Known rows, with every way that one mark hangs from another:
[beven [mozeg nidem noge]]: [  1.7  -5.2 -18.5 -33.9 -15.3 -25.1  -1.8   6.9   6.5  33.2   3.0  34.9
  14.1 -47.0  -3.9  15.2  24.0 -20.9  -3.1]
[nidem [mozeg noge]]: [ -5.4  11.1  -4.7 -45.5  12.3  -8.8  11.0  15.8   2.8  32.4  10.1  17.9
   2.8 -21.0   2.6  34.6   9.9   2.5 -11.6]
[nidem mozeg]: [ -1.7  -3.1   1.2 -42.2  20.9  -1.9  11.2  14.3   0.6  22.1  11.9  12.8
 -17.0  -9.8  -7.0  32.0   7.5  -1.0 -14.1]
[beven mozeg]: [  8.7  -6.4  -5.4  -5.0  11.4  -4.6   0.2   4.0  -3.1  20.4   5.3  29.6
  -7.7 -26.0 -16.0  19.4  16.2 -13.4  -6.3]
[dadamez [guvez [mozeg noge]]]: [-13.9  16.1 -31.8 -13.8  -2.2 -26.0  10.6 -12.4   9.2   4.9  10.4  -7.7
  12.2  -9.1  -7.0  20.2  -0.6 -11.4  -0.7]
[vaku vagoz]: [  4.9  -6.2   1.6 -18.3  16.8 -19.6   7.9  15.4   2.4  12.2  13.7   7.9
 -11.7  -3.0 -40.8  26.2  11.4  -6.9  -4.3]
[mozeg nidem]: [  0.6 -15.9  -8.1 -36.1  -1.8 -16.8   9.9   7.4   8.2  19.7   5.7   4.0
  -8.1 -20.3 -15.4   8.5  10.5 -16.4 -10.6]
[vaku dadamez [mozeg noge]]: [  1.3   8.1   0.6   7.5   9.6 -14.6   7.1  28.3   3.2  -6.0  19.0  25.7
  15.3 -29.0  -8.7   3.4  19.5  -4.3  -2.2]
[vagoz [guvez mozeg] noge]: [ 30.8  14.6 -15.7 -28.5  14.4 -23.6   2.8 -23.4   0.0  15.3   7.2   4.4
  -7.5  24.4   2.0  25.7  -0.5 -24.8   0.5]
[vagoz noge]: [ 14.7   4.1  -1.9 -22.0  30.2  -7.6  21.1   0.0  -4.9   7.8   4.4   8.3
   9.0  -0.4  -7.2  31.7   0.3  -9.6 -15.9]
[guvez [mozeg noge]]: [  1.2  22.3 -16.4 -11.3  -1.7 -26.1   1.9  -5.2   8.0  22.8  19.8   0.5
   5.0 -11.1  -6.7  25.9   6.0 -16.0  -3.7]
[beven mozeg [vaku [dadamez guvez]]]: [  0.3 -12.7  -2.9 -11.5   9.5  -1.5   7.9   2.5  -4.0  10.3  18.9  37.4
   6.6  11.8 -32.6  19.7   6.7  -1.5 -24.6]
[beven mozeg vaku]: [ 15.7  -6.0   5.5  -7.4   8.6  -3.2  -2.6   1.4  -6.4  31.0  17.5  38.1
  -9.0  -7.1 -14.9  46.1  12.5 -11.0 -31.3]
[beven vaku]: [  9.9  -4.8   7.4 -11.1  12.0  -6.0   7.1   1.5  -2.5  21.4  20.9  12.6
 -13.2   9.8 -17.3  43.5   1.9  -1.7 -34.6]
[mozeg noge]: [ -0.5  12.7  -7.9 -13.1   5.8 -15.0   9.0   6.7   5.0  22.2   6.0   6.3
   7.7 -23.6  -5.5  22.7   8.2   0.1  -5.5]
[beven [mozeg nidem] vaku]: [ 12.0 -21.4   0.4 -33.2 -10.1 -16.9  -2.8   3.8   0.0  35.5  16.7  40.4
  -5.2 -18.3 -12.7  36.6  17.0 -22.2 -35.0]
[bodano noge]: [ 11.3  -4.5   2.1 -11.3  16.2 -12.6  35.1  -2.3   1.3  16.2   1.3   0.9
 -12.1  -9.2 -17.6  28.7  -6.6  -2.3 -13.4]
[vaku [vagoz [guvez mozeg] noge]]: [ 33.2  10.9 -10.2 -37.1  15.3 -39.5   0.3 -11.9   0.5  13.9  14.3   9.2
  -9.5  33.5 -20.1  35.8   4.4 -26.4   4.2]
[dadamez [guvez mozeg]]: [-12.6  -1.1 -23.8  -8.4   6.8 -14.1  11.9 -14.2   7.8   0.2  12.9 -12.0
  -9.8   1.8 -17.5  13.0  -4.3 -17.3  -4.7]
[vaku dadamez [vagoz guvez]]: [ 22.4  -3.6   3.7 -30.2  10.4 -22.8   0.8  16.4   3.7  13.6  13.4  16.6
 -15.5  27.1 -49.1  -0.2  17.1  -0.8  11.1]

Rows:
[  5.9  -8.2   5.9 -22.1  -8.0 -30.1   4.8  25.4   6.3   8.4  29.2  35.7
  18.7 -17.7  -6.2  22.1  19.0 -13.0 -28.4] | [beven [vaku dadamez [mozeg nidem noge]]]
[ 16.3   1.7   8.4 -34.8  35.9 -24.2  20.3  20.4  -4.1  -0.6  19.5  19.4
  14.0  25.1 -48.2  17.3   8.6  -8.0  -7.8] | [vaku dadamez [vagoz noge]]
[-16.6   0.2 -32.6 -43.2 -16.9 -35.9  12.0  -1.7  18.0   7.6  16.4   0.3
  21.0  -1.9 -19.7 -11.5   5.3 -19.5  -0.4] | [vaku [dadamez [guvez [mozeg nidem noge]]]]
[ 11.7 -23.7  12.7 -16.6   0.3 -21.0   5.3  25.7   2.6   2.1  32.8  31.3
  -0.9  -6.2 -14.5  14.8  18.0 -19.0 -33.1] | [beven [vaku dadamez [mozeg nidem]]]
[  1.4  -7.1  -9.1 -35.9  33.6 -21.3  29.4  11.3  -0.5 -14.3  10.5  12.1
  20.8  27.6 -48.6  11.6  -0.2  -4.1  -4.7] | [vaku [dadamez guvez] [vagoz noge]]
[ -1.6   8.1 -23.5 -37.8 -19.2 -38.5   0.3  -2.3  14.6  30.2  16.0   1.3
   8.9 -22.0  -2.7  16.9  10.8 -27.9  -6.4] | [guvez [mozeg nidem noge]]
[ 29.0  -1.4 -20.4 -54.2  -3.4 -37.1   2.6 -20.0   5.1  21.2   6.3   5.7
  -4.7  15.5   5.7  18.1   5.0 -36.9  -1.6] | [vagoz [guvez [mozeg nidem]] noge]
[-16.7  -1.0 -36.3 -39.2 -19.6 -37.6  10.7 -11.4  15.3  10.8   9.8  -5.5
  14.2 -19.7  -3.4   8.9   1.9 -23.7  -5.5] | [dadamez [guvez [mozeg nidem noge]]]
[ 16.1  -5.0  10.9 -10.6   9.5  -4.4  -1.7  10.8  -6.6  24.8  27.4  44.5
  -0.5   9.4 -31.8  24.6  16.8  -4.6 -29.6] | [beven mozeg [vaku dadamez]]
[ 12.9 -13.0  16.8   1.8  16.2 -23.7   2.1  24.5  -2.0  -2.1  30.7  27.5
 -11.4 -10.3 -25.0  56.4  15.9 -13.3 -28.9] | [beven [vaku mozeg vagoz]]
[-10.3  -1.1 -10.0  -3.6  13.1 -28.9  14.1  29.7   7.3 -24.7  15.6  21.4
  22.7 -21.2 -36.1   7.9  15.8  -3.2   5.4] | [vaku [dadamez guvez] [mozeg noge] vagoz]
[ 16.6 -10.0 -11.6 -32.6 -15.4 -46.5  -7.0  17.6  12.3  11.3   5.3  27.8
  -2.6 -33.4  -6.8  20.8  28.5 -21.0  11.1] | [vaku [mozeg nidem noge] [vagoz guvez]]
[ 24.2   6.9  -6.0 -29.9   1.1 -33.3  -8.1   6.8   7.0  14.1  26.3   9.9
 -21.4  37.2 -47.1   1.6  14.8 -17.4  12.6] | [vaku dadamez [vagoz [guvez mozeg]]]
[ 19.1  -5.0   2.8  -8.7  36.5 -27.2  15.9  20.8  -5.6 -18.2  14.2  25.0
   7.8 -14.2 -17.0  43.4  12.6 -21.1  -8.8] | [vaku mozeg [vagoz noge]]
[ 15.8 -22.9   9.0 -46.2  -3.9 -30.5  -2.9  25.7   0.8  28.0  31.3  52.1
   2.1   9.2 -51.4  24.7  24.1 -20.6 -25.9] | [beven [mozeg nidem] [vaku dadamez vagoz]]
[ -5.3  -0.4  -6.8 -14.5   5.6 -13.8  10.5  -6.7   2.9   0.9  33.9   5.2
  -2.0  35.5 -31.9  19.2  -4.8  -9.8 -28.4] | [beven [vaku [dadamez [guvez mozeg]]]]
[-13.8 -14.3 -29.7 -33.9 -10.4 -27.9  10.6 -12.7  13.1   2.9  10.5  -9.4
  -4.8  -8.5 -14.5   6.4   0.4 -29.8  -6.2] | [dadamez [guvez [mozeg nidem]]]
[ 22.4 -23.5   0.0 -32.9  -6.1 -37.6  -3.2  28.7   7.8  -2.5  15.9  30.6
 -15.9  -6.5 -32.0  -7.1  28.6 -21.6  10.6] | [vaku dadamez [mozeg nidem] [vagoz guvez]]
[ 30.6 -25.3  -1.5 -49.2 -15.9 -34.9 -15.2   2.9   2.7  39.2  12.4  48.2
 -18.6   4.0 -27.5  40.4  23.9 -22.5 -15.7] | [beven [mozeg nidem] [vaku [vagoz guvez]]]
[ -5.4 -28.5  -1.9 -17.3  -1.6 -19.5  13.8  18.3   5.5 -14.7  22.6  24.8
   5.8  -3.1 -14.9  10.4   8.1 -15.5 -30.9] | [beven [vaku [dadamez guvez] [mozeg nidem]]]
[ 22.3 -24.8  -6.5 -29.3  -5.8 -38.9  -5.4  17.8   7.9   2.0   6.6  24.2
 -22.3 -21.0 -15.1  13.9  24.4 -25.8   9.6] | [vaku [mozeg nidem] [vagoz guvez]]
[ 23.9   5.7 -11.8 -25.7  -0.3 -33.7  -8.7  -5.3   6.8  17.8  17.5   3.7
 -27.7  18.8 -31.4  22.9  11.6 -20.9  10.2] | [vaku [vagoz [guvez mozeg]]]
[ 14.9   5.4 -25.9 -46.0 -27.8 -42.4 -10.1 -13.0  14.6  34.2   7.3   4.2
  -4.7  -9.0   6.0   9.6  12.7 -25.8   6.7] | [vagoz [guvez [mozeg nidem noge]]]
[  8.4  -9.9  12.1   0.5  22.2 -20.7   6.4  38.5   1.0 -17.4  26.9  25.6
  -3.2 -11.0 -44.3   7.3  22.2 -12.3   0.2] | [vaku dadamez mozeg vagoz]
[  9.1 -10.6  -0.6 -18.9 -10.5 -30.8   2.7  15.5   6.1  13.5  20.9  29.0
  12.1 -35.8  10.9  43.2  16.8 -17.2 -31.2] | [beven [vaku [mozeg nidem noge]]]
[  6.1 -24.8  -0.3 -21.2   3.1 -35.2   5.0  28.5   6.3  -4.0  17.0  21.1
  -9.8 -34.3 -24.2  19.2  22.6 -27.1  -4.9] | [vaku [mozeg nidem] vagoz]
[ 21.1  18.4 -18.4 -30.3  -8.3 -44.5  -9.5  -3.4   8.5  28.3  16.1   7.9
 -10.9   8.8 -20.1  28.1  12.8 -17.4  14.3] | [vaku [vagoz [guvez [mozeg noge]]]]
